Known rows, with every step that occurs:
boto > dubotov > larev: [ 12.7   1.0 -20.9  27.6  26.0 -10.2  -7.8   8.5  -2.6 -22.5   3.9 -12.1
 -22.1 -41.1  -8.0  -5.4  -7.2  -3.4 -14.1  -5.6 -16.5  -2.9  -7.3]
visovu > seku > boto > dubotov: [  8.4   2.2  -1.2   2.3  -1.1  22.3  25.3  20.1  -3.9  13.6  -3.5 -30.2
 -21.2  -2.1  -3.4  -5.9  -8.6 -14.6  23.6 -17.2   8.3  32.4  -4.5]
dubotov > visovu: [  8.4   7.2  -2.1   8.9 -16.4  20.2 -29.8 -26.0  28.3  -2.1 -10.8   0.9
  -9.8  -2.4  -8.7 -11.0   1.4   1.9  11.5  34.6 -15.3  13.8  -3.9]
fenifur > visovu: [  8.6  34.5  -8.3 -24.3 -11.6  21.7 -28.5 -14.5 -20.7  -6.2 -12.5   2.8
   0.4   2.0  -9.4  10.3 -19.7   9.8   7.4  20.8  -7.2  -3.3  10.9]
dubotov > visovu > mise > larev > seku: [ -8.4  26.3 -18.0 -10.1 -21.2 -23.9  -5.7  -6.0   5.5 -15.1   3.2  22.0
  20.5  25.3  -7.0  15.5  55.4 -19.7  -9.7   6.5   5.0 -17.2   2.7]
dubotov > visovu > mise > larev > fenifur: [ -0.8  -6.0   0.4  11.7  -8.1  -7.2 -18.8  -3.9  14.4   3.5   6.2  33.9
  17.1  26.4   2.7  -9.9   0.8   0.9 -10.9  14.3   0.4   5.1   3.2]
seku > boto > dubotov > visovu > mise > larev: [-29.3 -17.7  -3.2  21.0   1.5   7.2   5.3  16.5   2.6  -1.8   1.1   6.5
  10.3  25.2 -21.8 -14.8  11.5 -13.9 -14.6  -4.3   2.8  16.1  21.1]
larev > mise > visovu: [-10.7 -15.5  10.0  -6.1 -33.5  10.0 -25.6  -7.5  16.7 -16.5 -10.5  13.9
   3.1   1.5  -2.6   8.2   6.4  21.9   4.3   9.0  -1.4 -19.3   9.8]
seku > boto: [  5.9  -8.5   3.5  -8.9 -15.0  32.0 -23.9  -5.1  11.9  21.0   4.7  -1.3
 -26.7   0.0  -7.5  -1.6 -25.1  -8.4  16.4  -5.4 -14.2  19.0  15.9]
fenifur > boto > dubotov: [ 14.2   5.5   7.0   7.6  19.8   5.1  -4.0   4.9 -15.5  -1.3 -20.8 -22.3
 -11.4 -35.8  -8.4  -5.8 -27.4   0.4   4.8  15.2   1.3   1.0   2.4]
fenifur > boto > dubotov > larev: [ 12.9   2.7  -2.3  22.8  46.7 -12.1 -15.7  -6.0  -8.0  -5.6  -7.4 -17.1
  -6.1 -54.4   1.8 -15.5 -22.2   3.5 -16.3   4.9  -9.1  -9.2  -2.9]
fenifur > larev > mise > visovu > seku > boto: [-34.9 -15.6  34.0 -32.9 -22.9  -3.0 -13.4  -7.2  -2.6  13.9  -1.8   2.7
   8.1  16.8  27.6  -1.5  13.5   3.9   5.2 -13.2  18.2   2.4  -3.4]
seku > boto > dubotov > larev > fenifur > visovu: [ -6.3  -4.8  17.3  15.7  37.7  21.8  -6.2   1.0 -18.2   7.6   2.8  17.5
  15.6  -8.4  -3.0   1.4 -66.3  28.7 -38.0 -20.6 -16.7   0.0  -4.9]
larev > dubotov: [  9.2  -2.8  -5.6  -2.4 -24.8   3.1  18.0 -12.2  11.4  -7.7  -8.7  -3.3
 -31.0  -7.6  -6.6  18.0  -7.0   4.6  15.4   8.6  -4.5  -5.5  -8.5]
visovu > mise: [  7.2  15.8 -12.7  -7.8 -41.0   4.2 -12.9  12.4  -1.1   0.3  -4.7   1.2
 -20.4  -6.3   7.1   5.1  13.4 -17.3  19.4  12.2  12.9   9.3  23.7]
boto > dubotov > visovu: [  2.8   0.6  -4.9  28.8  -0.5  15.8  -2.2  -3.7  12.1 -17.8 -18.2 -13.5
 -10.0 -12.7 -21.6  -7.0  -3.0   4.6  -3.4  25.0 -11.0  14.9 -13.4]
visovu > mise > larev > dubotov > boto: [ -7.7 -18.3 -14.4  -1.0  -4.8 -24.4  39.2  16.1  -9.3  10.5  17.4   3.0
  -4.5  29.2  11.7  -9.9  21.8  -3.8   3.8  -5.8  18.4  -7.6  19.6]
mise > larev > fenifur > boto > dubotov > visovu > seku: [ 12.6   1.9  13.4  15.8  49.6  -9.6  10.6  -7.5  -0.9  10.5  -9.9  -6.7
  30.9   1.9   3.9 -23.6 -19.9  10.1  -4.9  10.8   4.1   5.6 -29.3]
visovu > seku > boto > dubotov > larev: [  9.4  -0.5  -8.9  17.2  25.1   2.8  14.5  10.0   4.2   9.4   8.4 -25.0
 -14.3 -23.7   5.6 -15.0  -5.6 -11.8   3.6 -26.1  -1.1  19.0  -8.0]
larev > fenifur > visovu > seku > boto > dubotov: [  2.4  14.7  21.8  -7.8   9.4  34.6  25.7  11.3 -27.7  20.7  -9.8  -3.3
  16.2  14.8   3.3   5.9 -49.9  19.7   1.4 -15.9  10.8  22.2 -15.9]
seku > boto > dubotov: [ -0.6 -13.4   5.3  12.7   0.6  27.3   3.7  17.6  -5.1   4.7  -3.1 -14.7
 -26.2  -8.4 -18.9  -0.2 -28.4  -3.8   2.0 -12.7  -9.4  21.3   5.9]
fenifur > visovu > mise > larev > seku > boto: [-22.9  34.9  -7.8 -44.7 -15.7  -2.1  -5.1   6.2 -36.1   2.5   6.8  29.1
  33.7  40.9  -8.7  32.1  18.8 -10.8 -15.1 -22.7   8.1 -21.1  28.4]
mise > visovu > seku > boto > dubotov > larev: [-10.0  -9.8  -0.9   3.8  22.1  -8.0  11.6   2.3  11.8  -1.9  13.2 -19.4
  12.2 -13.5   2.3 -19.4   4.4   5.5  -5.6 -15.3  -0.2   6.3  -5.5]
fenifur > larev > dubotov > visovu > mise: [-33.3   0.2  11.8  -4.8 -39.1 -26.1  14.5 -22.1  -0.7  -6.5 -18.4   8.8
  -8.6   4.2  17.8   8.7  26.3  -3.9 -10.8  29.4  20.4   2.4 -13.2]
larev > mise > visovu > dubotov > boto: [  1.3 -32.1  16.2 -16.6 -12.5   3.4  22.0   9.5   4.7  15.2  14.2  -1.2
  17.3  27.5   8.5   1.5  11.6  15.9  15.0  10.8   6.4  -9.9   6.7]
mise > larev > dubotov: [  5.8  -6.9 -18.5  -6.0   2.1 -15.8  13.2  -8.7  -0.5 -18.4   5.4   5.1
 -19.1  10.3 -18.1  15.9   2.1  -0.2   3.7  -4.1 -11.1 -21.4  -1.7]
fenifur > boto: [ 19.3  12.3   8.0 -11.5   5.1   9.7 -32.6 -18.9   0.7  14.9 -13.5 -11.0
 -10.8 -27.0   5.5  -7.3 -22.6  -1.9  17.8  24.4  -5.2  -0.5  12.4]

Rows:
[-17.2   2.5  -1.3  15.8  22.5 -15.0  -4.8   2.3  -9.7  -7.1 -15.3  -2.4
  26.5  -3.8  -9.4 -21.0  13.6  -5.9 -14.1  22.6  12.0  -3.0  15.1] -> fenifur > boto > dubotov > visovu > mise > larev
[ -8.1  -7.7  -4.7  17.6   5.9 -18.5  12.7   8.2   8.8 -29.0  -2.9  -8.2
  12.9 -22.3  11.9  -5.3  28.7  15.6  -8.6 -12.8  12.3 -20.4 -15.4] -> boto > dubotov > larev > mise > visovu > seku
[-11.3  -2.4  13.3  -7.8 -16.7  -5.0 -32.8  -1.7 -19.1  -5.1 -12.0  10.1
 -27.0  -9.6  15.6  14.0  -1.4  -2.9  -5.6  -4.7   1.1  -5.9  -6.7] -> fenifur > larev > mise
[ -7.1 -18.7   9.9 -10.9   5.7 -21.9  23.3  -4.9 -20.1  16.4   4.7 -12.5
 -27.0   2.6  24.6  -8.8  -7.5   5.4  -3.9   6.6   6.0   3.2 -15.5] -> fenifur > larev > dubotov > boto
[ 21.6 -15.3   8.0 -10.4  15.9 -21.6   3.2  -9.4  16.2   0.9  28.1  18.7
  20.7  -7.6   6.0  14.7 -18.0  15.1 -11.7   9.7 -19.0 -17.3 -14.7] -> mise > visovu > dubotov > larev > fenifur
[ 22.4  -6.0  -6.1  -0.1  17.6  -3.6 -23.7   4.6  -1.8  -0.5  16.0  20.7
  -9.2  12.4  -5.6   1.4 -30.6   4.2  -5.1 -10.1 -20.0  -3.5  -4.3] -> mise > larev > fenifur
[  0.0 -12.7  10.6  32.4  32.2  -6.0 -15.0  -1.6  -5.5  -9.1 -16.3  -3.7
  -4.2 -50.7   7.7  -4.0 -14.6  12.3 -20.3 -10.1  -0.4 -24.1  -0.9] -> fenifur > boto > dubotov > larev > mise
[-11.5 -12.9   1.2  -3.4  -1.1   3.1  30.7 -27.1  29.1  15.1   4.4  -1.9
   4.3  38.7  -7.1  -7.2  15.7  -1.3  15.8  -4.6  -2.5   9.9 -10.1] -> mise > larev > dubotov > visovu > seku > boto
[-15.0   1.4 -20.3  24.9   1.1 -12.0   4.4  16.4  -4.7 -25.3  -4.3   5.0
   7.9  12.1 -19.7 -12.0  27.9 -10.5 -14.0  11.1   6.2   1.7   6.9] -> boto > dubotov > visovu > mise > larev
[-32.5 -43.1  18.2  26.2   8.9   6.4  -7.3   5.0  13.9 -13.3   6.0  10.2
  11.1 -14.6  -7.0  -3.8  -8.2  23.2 -30.9 -24.6  -9.1 -16.9   9.3] -> seku > boto > dubotov > larev > mise > visovu
[ -8.8   5.6  -6.7  25.8 -25.7   7.2   8.5  12.0   5.5 -14.4 -18.9  -6.5
  -2.3  -6.8  -7.9  -7.2  19.2  -5.6  -1.7  24.4  12.7  17.8   2.4] -> boto > dubotov > visovu > mise
[ 10.1 -18.4   0.6   3.0  -6.1   3.3  32.7  -2.9   6.2  17.3   4.5 -12.9
 -23.8   7.4  10.1  -9.9  -7.6  10.9  15.1   8.8   0.6   3.9  -2.9] -> larev > dubotov > boto
[-16.7 -20.7  12.9  -6.1  -9.4   3.1 -12.8 -15.7  32.9  11.5   9.8   8.4
  15.9   0.3  21.7 -10.3  15.1  14.1   4.7 -19.3   2.6  -8.3   8.3] -> dubotov > larev > mise > visovu > seku > boto
[ 11.7  18.0 -10.4  19.4  -1.9   9.5  18.1  -1.7  12.9  -8.7 -18.0 -29.3
  -5.1  -6.7  -3.6 -13.9  16.1  -3.7  18.0  20.4   5.8  24.0 -25.8] -> boto > dubotov > visovu > seku
[ 34.5  24.7 -18.3 -20.0   7.5 -27.8  15.8  -5.2  -0.8  -7.2  19.4  -0.4
  -5.1 -16.9   2.3  43.5  27.1 -22.7  -0.6  -7.9 -16.2 -25.2 -18.1] -> visovu > dubotov > larev > seku
[ 20.7  -7.4  24.3  17.7  27.0   8.9  -1.2   8.4 -11.4  10.5 -16.9  -5.8
  -2.8 -30.5   2.0  -1.8 -58.2  15.9  -7.9   7.7  -0.6   4.8 -13.8] -> larev > fenifur > boto > dubotov
[-23.6 -12.8  11.0  24.5 -23.7  26.9   9.0  10.7  12.2   6.8 -13.4  -2.3
  -0.3   7.3 -12.3  -9.5   1.5  -7.7  -4.1   9.8   8.9  31.7  15.4] -> seku > boto > dubotov > visovu > mise
[-14.0  20.2 -20.0   9.7  -4.9 -27.0  19.4  17.1 -11.8 -33.2  -4.5   8.3
  20.7  15.5 -19.4  16.6  52.0 -16.8 -23.5  -0.9   8.1 -15.5  -9.0] -> boto > dubotov > visovu > mise > larev > seku
[ -2.5  -0.6   9.5 -31.6 -21.3  14.7  -3.7  -9.7  21.6  17.5   7.7 -11.0
   7.0  13.7   5.7 -12.9   2.5  -0.1  28.5   4.4   3.7  19.2   9.4] -> mise > visovu > seku > boto
[ -7.4  -6.4   7.2  -9.6  -5.9  12.7  21.1  12.7   3.6   1.3  -0.1 -24.3
   7.9   6.7  -5.4  -9.9   0.1   2.3  13.6  -4.0   7.9  18.7  -0.9] -> mise > visovu > seku > boto > dubotov
[  4.4   4.9   7.4  -5.1 -18.3  31.2  -6.6 -26.4  35.4  30.3  -3.7 -12.4
  -3.9  15.4   5.8 -20.3   3.8  -7.5  30.7  14.1  -3.2  36.4  -5.3] -> dubotov > visovu > seku > boto
[ 34.3  -6.6  -5.2 -15.1   6.7   6.6  24.9  14.7  -6.5  30.5  19.2 -19.5
 -14.3  13.6   6.9  -3.5  -4.6 -12.3  28.2  13.5  -4.8  15.5   3.7] -> visovu > dubotov > boto
[-15.3   6.4 -11.2  -6.8  -3.5 -13.3  26.6  38.8 -27.5 -11.1  10.5   7.9
   4.6  17.7 -16.0  24.0  24.2 -26.3 -18.5 -40.7  10.3  -9.7  14.0] -> visovu > mise > larev > seku > boto > dubotov
[ -8.3   6.5 -18.0   2.0 -14.6  -9.1 -20.7  -7.0   9.8 -10.1   2.8  14.7
   9.9  20.3  -7.1 -13.1  30.3 -15.0   0.6  20.2  -0.1   2.4  18.0] -> dubotov > visovu > mise > larev
[  6.1  -8.6  -5.4  19.7  -5.3  -0.1 -32.1 -10.3  17.2  -9.8   0.6  14.5
 -20.8 -25.7  11.2   3.9   3.5   6.6  -4.5 -12.7 -11.5 -19.9   3.0] -> dubotov > larev > mise
[ 32.0   7.4 -18.0  -5.8  13.7 -13.5   0.6  -6.9   5.1   1.2  21.5  -5.3
 -16.1 -22.0   0.5  15.8   3.6 -16.4   9.8   6.9 -20.8  -7.5  -3.9] -> visovu > dubotov > larev
[ 26.3  -4.0  17.5   9.0  37.6  -7.1 -37.6 -24.0  11.6  25.3   2.8  11.8
   2.8 -40.8  22.6 -12.9 -49.9  15.0 -12.1   8.2 -15.2  -9.7  -5.5] -> dubotov > larev > fenifur > boto
[  4.6  16.5   7.4 -33.0  19.2  17.5  -6.9  -4.9 -21.0  27.2  12.3  18.5
  27.5  41.7   3.6  -0.6 -38.3  12.7   5.2 -22.3  -1.9   7.3   1.8] -> mise > larev > fenifur > visovu > seku > boto
[ -1.2   1.9   4.9 -15.6 -36.4   4.4  -4.2  -5.0  17.5  -7.1  -9.9  -1.5
   8.4   7.1  13.9   1.9  28.1  12.0  24.6   5.7  16.7  -9.0  -2.6] -> larev > mise > visovu > seku
[ -0.1  12.3   7.7 -11.5  35.1  15.3  18.7  18.9 -35.9  10.9   3.8   5.4
  25.6  34.5  -7.6   1.1 -41.6  13.8 -11.5 -29.6   3.5   7.7  -9.0] -> mise > larev > fenifur > visovu > seku > boto > dubotov
[  7.3  14.0  -1.4 -13.6   2.4   5.8  -2.7 -13.5 -17.8  -7.8  -1.3  19.7
  14.5  -1.1   2.4  34.8  -0.9  11.1  -4.9  -0.1  -5.6 -31.0   2.5] -> fenifur > visovu > dubotov > larev > mise
[ 14.3  20.4 -19.9  15.8  20.4 -25.7   9.3   8.9  -7.7 -30.5   5.4  -7.6
 -10.7 -38.7  -7.0  20.8  16.1  -8.7 -24.5 -20.2 -13.5 -22.4 -23.7] -> boto > dubotov > larev > seku
[-19.8   3.1  16.5 -30.1 -25.2 -20.9 -14.7  -7.2  -9.2  -8.7  -8.8  -1.5
   5.4   3.5  27.9   2.9  29.2   6.7   5.4   3.3  20.9 -11.6 -16.4] -> fenifur > larev > mise > visovu > seku
[  2.5  12.2 -27.3 -11.0 -13.7 -15.6 -18.4  15.7 -10.4  -9.5   9.8  11.0
  -8.0  11.3  -3.4   0.5  22.5 -22.6   6.9  -1.1   3.9  -4.7  28.2] -> visovu > mise > larev
[ -9.5  11.8  -9.1 -27.6 -19.9 -12.2  -2.2  17.5 -11.0   5.4  17.1  18.7
   5.7  27.8  -3.5  22.1  28.3 -29.0  -4.3 -31.2   5.0 -10.3  24.1] -> visovu > mise > larev > seku > boto
